Each row was made from one small tree. Brackets hold a mark, then the marks that hang from it, in the order of their numbers. Every link used is in the known rows. Write each row's tree.
Known rows
{Z_570 {Z_866 Z_243}}: [-0.28 -0.19 -0.27 -0.48  0.68  2.41  2.99  0.87  0.00  0.16 -3.59 -0.41
  0.25 -1.22 -0.54 -0.19 -0.28 -1.82  0.90  0.90  0.55 -0.25]
{Z_570 Z_55 Z_362 {Z_866 {Z_243 Z_869}}}: [-0.23  0.13 -1.25  1.94 -0.22  0.57 -0.75 -0.33 -2.41  0.27  1.13 -2.01
  0.35  0.66 -1.74 -1.32 -0.22 -0.08 -2.20  1.67  0.10 -0.52]
{Z_362 {Z_570 Z_55 Z_869}}: [ 0.09  0.03 -0.82  2.80 -2.42 -0.09 -2.12 -1.04 -0.93  0.70 -1.93 -0.61
  0.81 -2.57 -0.60 -2.70 -0.83 -0.45 -0.37  0.27 -0.27  0.99]
{Z_55 {Z_243 Z_362}}: [ 0.56  0.31  1.00  0.47 -0.56 -2.23  1.28  0.47 -0.16  0.89  4.24 -1.96
  0.38  0.05 -0.66  2.30  0.59 -0.94  0.17  0.47 -0.66 -0.47]
{Z_362 Z_570}: [-0.06  0.35 -0.61  1.51 -0.78  0.90  0.41  0.25 -0.17  0.08 -1.57 -0.04
  0.26 -2.43  0.79 -1.52  0.44 -0.89 -0.36  0.15 -0.15  0.02]
{Z_869 {Z_570 Z_55 Z_362}}: [ 0.17 -0.70 -0.18  1.23 -0.59 -0.47 -3.37  0.84 -1.97  0.29 -1.74 -1.36
  0.84  0.45 -2.49 -0.27  2.44  0.74 -3.16  1.37 -0.27 -1.03]
{Z_243 Z_869}: [ 0.18  0.49  0.20  1.58  0.51  0.58 -0.38 -0.26 -1.01 -0.05  4.60 -0.71
  0.89 -0.61  0.36 -2.10  0.89 -0.02  0.20 -0.46  0.27  0.47]
{Z_55 {Z_243 {Z_869 {Z_570 Z_362 Z_866}}}}: [ 0.46 -0.19  0.54  1.39  0.09 -1.45  0.42  1.99 -2.35  0.55  7.27 -2.47
  1.18 -1.09 -2.09 -0.26  2.48 -1.75 -0.50  0.98 -0.06 -0.87]
{Z_869 {Z_570 {Z_55 Z_243} Z_362 Z_866}}: [ 0.25 -0.93  0.11  1.19 -0.31 -0.51 -1.28  1.74 -1.20  0.31  0.42 -2.53
  0.93 -0.71 -3.52  0.25  2.53  0.19 -2.60  2.21 -0.21 -1.45]
{Z_243 Z_55}: [-1.13  1.02  1.41  0.79  0.26 -0.94 -0.38 -1.02  1.74 -0.04  0.06  0.18
  0.09  0.74  0.03  0.49 -1.05  1.10  0.39 -0.06 -0.07 -0.39]
{Z_427 {Z_243 Z_55 Z_869}}: [-1.31  0.71  0.19  1.57  0.27 -2.14 -2.53 -1.47  1.06 -0.10 -1.74 -0.79
  0.12  0.69  0.07 -0.31 -0.81 -0.56 -0.22 -0.90 -0.59  0.31]
{Z_869 {Z_570 Z_55 Z_866}}: [ 0.42 -1.10  0.48  0.87  0.14  1.44 -0.50  1.13  0.58  0.10 -3.25 -1.54
  1.24 -1.67 -2.88 -0.35  2.04  0.59 -1.18  1.62  0.16 -0.69]
{Z_362 {Z_570 {Z_55 Z_243} Z_866 Z_869}}: [ 0.24 -0.20 -0.54  2.83 -2.15 -0.03 -0.05 -0.18 -0.21  0.76  0.15 -1.75
  0.88 -3.75 -1.65 -2.16 -0.74 -0.97  0.16  1.17 -0.23  0.54]
{Z_866 Z_243}: [-0.17  0.00 -0.58 -0.58 -0.09  0.77  0.86  0.93 -2.97  0.88 -4.11  0.41
  0.53  0.59 -0.08 -0.04 -0.08 -3.53  0.55  0.01  0.38 -0.04]
{Z_570 {Z_55 Z_243} Z_869}: [ 0.55 -0.61  0.00  1.97 -2.78 -3.21 -3.03 -0.84 -2.19  1.41  2.99 -1.76
  1.05 -0.16 -3.02 -0.70 -1.46 -0.73  0.35  0.56 -0.39  0.95]
{Z_427 {Z_243 Z_362}}: [-0.48  0.24 -0.32  0.36 -0.30 -1.55 -1.64 -1.56  1.98  0.12 -5.95 -1.05
 -0.49  0.66  0.62  1.62 -0.58 -0.33 -0.93 -0.56 -1.07  0.37]
{Z_869 {Z_243 Z_362} {Z_570 Z_55 Z_866}}: [ 0.30 -0.13  1.59  1.62  0.34 -0.56  0.22  1.25  0.77 -0.18  1.95 -2.01
  1.05 -2.04 -1.38  0.45  2.47 -0.09 -1.42  1.23  0.32 -1.69]
{Z_866 {Z_243 Z_55 {Z_362 Z_570}}}: [-0.93  1.47  0.69  1.06 -0.28  1.01  1.22 -0.66 -0.45  1.06 -5.99 -0.09
  0.74  0.04  1.21  0.41 -0.51 -2.07  0.39  0.01 -0.07 -0.19]
{Z_362 {Z_570 {Z_55 Z_243} Z_869}}: [ 0.30 -0.07 -0.62  2.84 -2.68 -1.34 -1.71 -0.31 -1.68  1.08  0.70 -1.26
  0.99 -2.60 -1.36 -1.97 -0.61 -1.38 -0.16  0.57 -0.43  0.72]
{Z_55 {Z_243 Z_869}}: [ 0.58  0.08  0.48  1.18 -0.20 -2.24  0.64  1.29 -2.32  0.67  8.67 -1.86
  0.97 -0.51 -1.26  0.01  1.11 -2.01  0.58  0.19 -0.10 -0.25]
{Z_570 {Z_866 {Z_243 Z_55 Z_362 Z_869}}}: [-0.68  0.94  0.94  0.95  1.04  2.46  2.84 -0.54  1.36  0.23 -2.20 -1.08
  0.74 -1.11  0.25 -0.35 -0.26 -0.54  0.99  0.58  0.41 -0.13]
{Z_427 {Z_243 Z_55 Z_362}}: [-1.31  0.93  0.68  0.87 -0.11 -2.16 -1.91 -2.31  3.23  0.10 -5.86 -0.92
 -0.46  1.24  0.67  2.00 -1.29  0.54 -0.64 -0.61 -1.10  0.09]

Write each row's tree
[-0.81  2.32  2.49  2.88  0.73  0.25 -0.20 -2.80  2.66  0.17  2.73 -1.37
  1.02  0.26  1.61 -0.34 -0.01  2.64  0.20 -0.61 -0.28  0.25] => {Z_243 Z_55 Z_362 Z_869}
[ 0.80 -0.83  0.87  1.14 -0.67 -1.01 -1.56  1.22 -1.01  0.88 -0.81 -2.05
  1.53 -0.50 -2.88  0.88  2.47 -0.24 -1.45  1.26 -0.36 -0.80] => {Z_869 {Z_570 {Z_55 {Z_243 Z_362}}}}
[ 0.38 -0.82  0.51  0.80  0.09  2.02  0.09  1.06 -0.24  0.62 -5.97 -1.67
  1.55 -1.35 -2.50  0.06  2.03 -0.57 -1.04  1.60  0.18 -0.67] => {Z_869 {Z_570 Z_55 {Z_866 {Z_243 Z_362}}}}
[-0.11  0.12 -0.46  2.93 -1.79 -0.01 -0.29 -0.29 -0.01  0.16  0.80 -0.98
  0.60 -3.99 -0.62 -2.85 -0.81 -0.83  0.00  0.76  0.20  0.30] => {Z_362 {Z_570 Z_55 Z_866 {Z_869 Z_243}}}
[-0.16  1.15  0.80  1.50 -0.15 -1.58  0.99  0.32  0.09 -0.25  4.45 -0.46
 -0.08 -1.59  1.89  0.00  0.64 -1.16 -0.40 -0.26  0.08 -0.99] => {Z_869 {Z_243 {Z_362 Z_570}}}
[ 0.65 -0.19  0.43  2.24 -2.77 -2.85 -2.75 -1.55 -1.27  1.52  2.22 -2.22
  1.06 -0.07 -2.45 -0.07 -1.40 -0.02  0.13  0.53 -0.60  1.01] => {Z_570 {Z_55 {Z_243 Z_362}} Z_869}
[ 0.74 -1.08  0.54  0.97 -0.67 -1.18 -1.73  1.72 -1.72  0.78 -0.21 -1.75
  1.53 -0.52 -3.28  0.48  2.41 -0.81 -1.27  1.25 -0.20 -0.82] => {Z_869 {Z_570 {Z_55 Z_243}}}
[-0.41  0.56 -0.19  1.45  0.08 -1.06 -1.92 -1.79  1.32  0.10 -2.83 -1.55
  0.13  0.25  0.89  0.17  0.04 -0.27 -0.80 -0.89 -0.88  0.68] => {Z_427 {Z_243 Z_362 Z_869}}
[ 0.01 -0.03 -0.19  0.60  0.38  1.70  0.24  1.52 -3.95  0.94 -2.59 -0.32
  1.69 -0.34 -0.55 -1.54  1.90 -3.84  0.30  0.02  0.64 -0.06] => {Z_866 {Z_243 {Z_869 Z_570}}}
[ 0.14 -0.64 -0.12  1.81 -1.65  0.50 -1.29 -1.67  0.94  0.44 -1.34 -1.51
  0.68 -1.82 -2.43 -1.85 -2.00  1.33  0.52  1.05  0.12  1.15] => {Z_570 Z_55 Z_866 Z_869}
[ 0.88 -0.09  0.47  1.49 -1.26 -2.80 -1.02 -0.51 -0.56  0.97  3.80 -2.22
  0.63  0.80 -1.96  1.60 -0.28  0.37 -0.73  0.81 -0.70 -0.19] => {Z_570 {Z_55 {Z_243 Z_362}}}
[-0.04 -0.82 -0.37  0.91 -0.08  1.24 -1.29  1.42 -1.91  0.38 -4.16 -1.65
  1.04 -0.41 -2.85 -0.40  2.27 -0.59 -2.51  1.97  0.11 -1.21] => {Z_869 {Z_570 Z_55 Z_362 {Z_866 Z_243}}}
[-0.43 -0.35 -0.86  1.70 -0.18 -1.77 -3.91 -0.35 -1.06  0.07 -2.39 -1.59
  0.51  0.32 -1.19 -0.87  1.16 -0.95 -2.08 -0.19 -0.67  0.07] => {Z_427 {Z_243 {Z_869 {Z_570 Z_55 Z_362}}}}
[-0.27 -0.02 -1.05  2.33 -2.63 -2.27 -5.29 -2.07 -2.59  0.70  0.90 -1.23
  0.10  1.26 -1.90 -1.79 -1.44  1.46 -2.29  0.72 -0.50  0.67] => {Z_570 Z_55 Z_362 Z_869}
[-0.67  0.58 -0.35  1.43 -0.17  2.19  2.40  0.49  0.46  0.17 -3.94 -0.25
  0.45 -3.09  0.44 -1.55 -0.11 -1.81  0.31  0.76  0.21 -0.28] => {Z_362 {Z_570 {Z_866 {Z_243 Z_55}}}}
[-0.93  0.69  1.03  1.36 -1.20 -2.27 -1.67 -0.67 -0.67  0.21  2.92  0.26
  0.28 -0.86 -0.01 -1.54 -1.29 -1.02  1.12 -0.55  0.41  0.24] => {Z_570 {Z_869 {Z_243 Z_55}}}
[ 0.04 -0.61  0.68 -0.04  0.72  2.87  1.42  1.65  0.09  0.36 -6.59 -1.05
  1.25 -1.87 -1.44  0.07  2.59 -1.28 -0.41  1.27  0.35 -0.77] => {Z_869 {Z_570 {Z_866 {Z_243 Z_362}}}}
[-0.74  0.55  0.53  0.68  1.06  2.19  2.59  0.22  0.36  0.12 -1.42 -0.65
  0.69 -1.20 -0.27 -0.97 -0.38 -1.22  1.19  0.62  0.66 -0.25] => {Z_570 {Z_866 {Z_243 Z_55 Z_869}}}
[-0.92  0.24  2.13  0.96  1.16 -0.85  0.92  2.20  0.93 -0.63  2.43 -0.65
  0.76 -2.19 -1.14 -0.08  2.15 -0.96 -0.25  0.90  0.77 -2.16] => {Z_869 {Z_243 Z_55} {Z_570 Z_866}}
[-0.14  0.75 -0.29  0.54 -0.49  1.62  1.49  0.07 -1.64  1.10 -6.07 -0.22
  0.69 -0.48  1.16  0.06  0.24 -2.95  0.11  0.08 -0.02  0.10] => {Z_866 {Z_243 {Z_362 Z_570}}}
[-0.26 -0.50 -0.60  1.55 -0.10 -1.45 -3.30 -0.24 -0.51  0.14 -2.91 -1.44
  0.73 -0.08 -1.25 -0.76  0.99 -1.27 -1.28 -0.37 -0.56  0.33] => {Z_427 {Z_243 {Z_869 {Z_570 Z_55}}}}
[ 0.16  0.74  0.39  2.48 -1.33  1.40  0.24 -2.13  2.38  0.52 -3.45 -1.64
  0.56 -2.49  0.53 -0.73 -0.50  1.51 -0.41  0.57 -0.53  0.75] => {Z_243 {Z_362 {Z_570 Z_55 Z_866 Z_869}}}
[-0.40 -0.20 -0.89  2.25 -1.90 -0.34 -2.96 -1.86 -0.52  0.23  0.25 -1.89
 -0.06 -0.39 -2.32 -1.96 -1.65  2.06 -1.83  1.59 -0.22  0.46] => {Z_570 Z_55 Z_362 Z_866 Z_869}
[-0.94  2.47  2.10  3.92  0.61  1.73  1.22 -2.54  3.68 -0.03  1.46 -1.74
  1.11 -2.28  1.94 -1.57  0.22  2.28  0.14 -0.08 -0.24  0.14] => {Z_243 Z_55 {Z_362 {Z_570 Z_866}} Z_869}
[-1.00  0.87  1.60  1.55 -0.44 -0.14  0.97 -1.23  2.40 -0.14  1.39 -0.86
  0.13 -2.46  0.11 -1.14 -1.47  0.39  1.40  0.29  0.46  0.09] => {Z_570 Z_866 {Z_869 {Z_243 Z_55 Z_362}}}
[-1.26  0.94 -0.28  1.10  0.80  1.33  0.96  0.00 -1.17 -0.09  0.31 -1.03
 -0.06  0.21 -0.20 -1.10 -0.03 -0.53 -1.16  1.15  0.33 -0.89] => {Z_570 Z_362 {Z_866 {Z_243 Z_55 Z_869}}}
[ 0.70  0.61  1.10  1.55 -0.21 -1.84  1.03  0.28 -0.86  0.84  7.40 -2.46
  1.00 -0.41 -0.37  0.86  1.21 -0.92  0.25  0.16 -0.45 -0.17] => {Z_55 {Z_243 Z_362 Z_869}}
[ 0.79  0.28  1.40  1.61 -0.07 -1.28  0.60  1.01 -1.14  0.93  5.68 -2.69
  1.49 -0.91 -1.14  0.77  2.54 -1.22 -0.10  0.47 -0.39 -0.44] => {Z_55 {Z_243 Z_362 {Z_869 Z_570}}}
[ 0.03  0.07  0.69  2.36 -1.47 -0.98 -0.73 -1.53  1.16  0.23  2.12 -1.82
  0.52 -2.06 -1.37 -1.29 -1.69  0.79  0.36  0.82  0.23  0.44] => {Z_570 Z_55 Z_866 {Z_869 {Z_243 Z_362}}}
[-1.21  1.29  0.81  1.93  0.24 -1.78 -2.18 -2.44  2.53  0.09 -2.80 -1.42
  0.19  0.81  0.93  0.48 -0.62  0.50 -0.53 -0.92 -0.92  0.41] => {Z_427 {Z_243 Z_55 Z_362 Z_869}}
